Each row was made from one path, in order. Every step used is in the known rows, and no mark comes twice. Write each row's path.
In the rows, zero is written as 128.
Known rows:
G -> K: [107  93 187 112 122 135 123 173 115 112 132 105 121 115 120 122 131  93
  91 109  98 127 156]
B -> K -> N -> G -> V: [118  96 169 107 125 144 127  98  96 124 138 118 169 135 118 112 111 117
  86  94  90  64 107]
G -> V -> N: [ 96 110 163  76 119 183 110 117 114 130 136 118 160 105 102 101 114  85
 114  99  69 137 153]
V -> K -> G -> E -> N: [135 111 148  97 119 161 119 133  97 123 127 111 182 139 125 105  81 125
  59 127 105  83  95]
E -> G: [121 131 166  88 121 162 144 172 124 118 134 100 167 112 129 127 107 109
 108  80  86  92 134]
K -> N: [119  99 127 132 126 131 114 137 101 114 143 124 164 132 130 120 109 131
 106 112  75 101 186]
N -> V -> K: [ 87 123 190  79 114 116 132 162  89 114 150  81 162 106  90 114 121 116
 105 107  81 129 182]
V -> G -> N -> E -> K: [ 62  96 193 106 120 157 143 146  85 131 147 102 119 124  97 122 105 116
  88 141  81 140 135]
B -> K -> G -> E: [114 113 119 111 120 149 111 109 103 111 120 113 223 108 116 115 103 137
  56 111 110  84 114]
E -> K -> G -> V: [ 90 113 167  81 115 109 126 102  90 125 134 119 170 137 123  97 131 109
  92 105 105 106 103]
N -> V -> G -> E -> K: [ 67 103 189  97 121 116 153 128  94 131 143  91 154 124 114 125 119 103
  97 126  86 187 147]
E -> N -> V -> G: [117  99 195  94 117 180 164 154  89 128 145  68 143 130 111 113  92  89
 130 110  87 154 169]
N -> V -> K -> G: [109 136 166  78 109 114 126 147  60 110 141 101 192 110 100 106 110 131
  98 105  99  71 128]
N -> E -> K -> B: [ 62 117 148  89 120 119 124 200 118 125 135 126 158 122 140 131 119  78
  92 129 122 151  99]
E -> N -> V -> G -> K -> B: [105  96 184 106 119 135 139 203 132 125 133 108 139 132 147 128 113  41
  91 111 134 164 110]
N -> V: [102 117 161  89 115 120 125 152  82 137 133  47 158 120 141 111 117 118
 149 112  84 129 224]
E -> N: [130 102 146  98 122 165 118 173 107 122 125 103 138 142 139 104  94 110
 106 120  96 116 129]
N -> E: [ 97 118 149  88 120 207 122 154  87 123 139  93 163 104  98 121  93 146
  93 135  83  56 164]
N -> G: [110 120 175  88 123 150 141 162  72 116 138 111 160 107 110 127 102 118
 116  93  88  44  83]
V -> K: [ 82 119 177  83 119 130 129 172 107  95 151 124 162  99  75 116 126 113
  83 102  85 124 133]
N -> V -> K -> G -> E: [105 127 152  92 115 130 125 104  86 120 135  99 221 108 106 115 104 136
  62 116 100  75 129]
K -> B: [ 82 117 126  93 121 117 118 203 137 112 130 131 175 115 148 125 125  66
 105 103 129 143 105]
B -> K -> G: [122 115 121 106 116 141 105 154  85  97 118 122 195 110 114 106 110 132
  90  98 113  83 106]
B -> K -> E -> N -> G -> V: [125 103 173  93 123 158 127 101  94 129 127 109 172 139 119 103  99 124
  87 100  97  58  83]
G -> E -> K: [ 65 107 164  98 123 103 132 136 103 125 136 110 157 122 123 123 127 113
  88 127  89 170 134]

Which path is each row?
[119 104 185  83 122 155 136 113  94 133 135 107 154 142 125 105 104 104
  94  99  97  63  80]
E -> N -> G -> V
[115 117 163  83 119 197 114 108 122 131 129 116 182 103 101 106 102 103
 103  88  67 116 146]
B -> K -> E -> G -> V -> N
[110 104 175 103 123 125 127 210 123 122 128 127 143 128 152 133 111  54
  82 107 136 110  62]
E -> N -> G -> K -> B
[113 109 183 113 120 148 139 121  91 119 136  90 174 112 103 117 110 141
 112 115  81  99 183]
N -> V -> G -> K -> E
[ 61 115 145  92 122  86 124 206 128 118 133 134 155 125 150 128 133  61
 104 114 126 183  95]
E -> K -> B
[113 122 180  79 122 182 132 155  69 124 139 118 160  94  97 125  90 104
 122  93  71  56  89]
V -> N -> G
[105 105 160 117 119  95 125 117  74 148 140  58 161 142 150 119 109 131
 127 129  73 139 236]
G -> E -> K -> N -> V
[118  98 209 107 123 141 136 171  89 116 134 106 123 113 115 131 116  98
  91 102  97  74 106]
N -> G -> K
[107  85 214 114 122 164 152 169 115 107 143 109 117 113  97 126 123  76
  89 104  97 147 140]
V -> G -> K
[ 60 114 142  96 123  91 125 182 134 123 131 132 174 123 150 131 129  66
  84 119 128 178  91]
G -> E -> K -> B
[100 103 193  93 117 168 165 150  90 122 149  71 153 114 101 118 106  91
 136 102  84 155 181]
N -> V -> G
[127  85 114 149 129 140 101 142 112 105 131 126 170 128 124 120 108 135
  90 108  82 119 183]
B -> K -> N
[109 114 114 118 124 148 104 129 106 102 118 113 209 102 104 110 110 168
 105 108  86  97 166]
B -> K -> E
[116  90 179 119 120 169 155 139  91 120 148  79 158 123 104 121 100 103
 122 104  80 155 196]
B -> K -> N -> V -> G
[105 106 163 114 118  93 125 133  70 144 141  60 148 142 150 117 113 128
 142 126  72 142 238]
E -> K -> N -> V
[131 132 146 104 122 167 132 146 122 113 123 102 202 106 118 124  98 148
 100  84  83  75 141]
B -> K -> E -> G
[ 67 111 184  78 119 165 126 137  83 139 142 107 134 117  99 117 109 115
  98 138  71 140 145]
G -> V -> N -> E -> K
[122 135 171  83 119 209 145 164 109 128 138  88 170 108 114 132  86 133
  92 102  81  47 140]
N -> E -> G
[125 106 204 107 121 150 139 178 126 118 132  98 127 117 128 131 119  92
  84  93  95 106 140]
E -> G -> K
[ 85  96 162 126 116 112 119 129  87 121 133 116 140 132 124 104 112 111
  85 116 101 105 108]
E -> K -> G -> N
[ 88 117 172  79 120 119 130 183 129 115 141 141 173 126 123 120 116  62
  68 101 129 118  51]
E -> N -> G -> V -> K -> B
[120 100 213 101 122 162 131 165  88 122 135 111 122 104 105 129 108  88
  95 102  85  82 109]
V -> N -> G -> K
[ 90 104 158 106 122 112 118 209 142 114 129 128 149 119 149 130 131  53
  86 107 134 148 105]
G -> K -> B
[140 103 127 114 124 169 105 147 106 117 114 106 174 137 129 101  85 149
  97 124  94 100 136]
B -> K -> E -> N
[ 86  78 182 132 122 170 145 134 117 114 146 109 128 120  98 112 106  86
  91 105  91 137 132]
V -> G -> N
[121  95 173 123 123 211 131 136  85 127 150 103 146 121  96 131  84 141
  72 141  75  55 180]
V -> G -> K -> N -> E
[120 144 172  87 119 155 145 146 114 113 139 109 200 104 101 125 101 146
  95  85  76  63 133]
V -> K -> E -> G
[ 72 111 179  95 124 107 141 134  85 128 137 112 158 120 118 129 116 115
  87 122  88 132 100]
N -> G -> E -> K
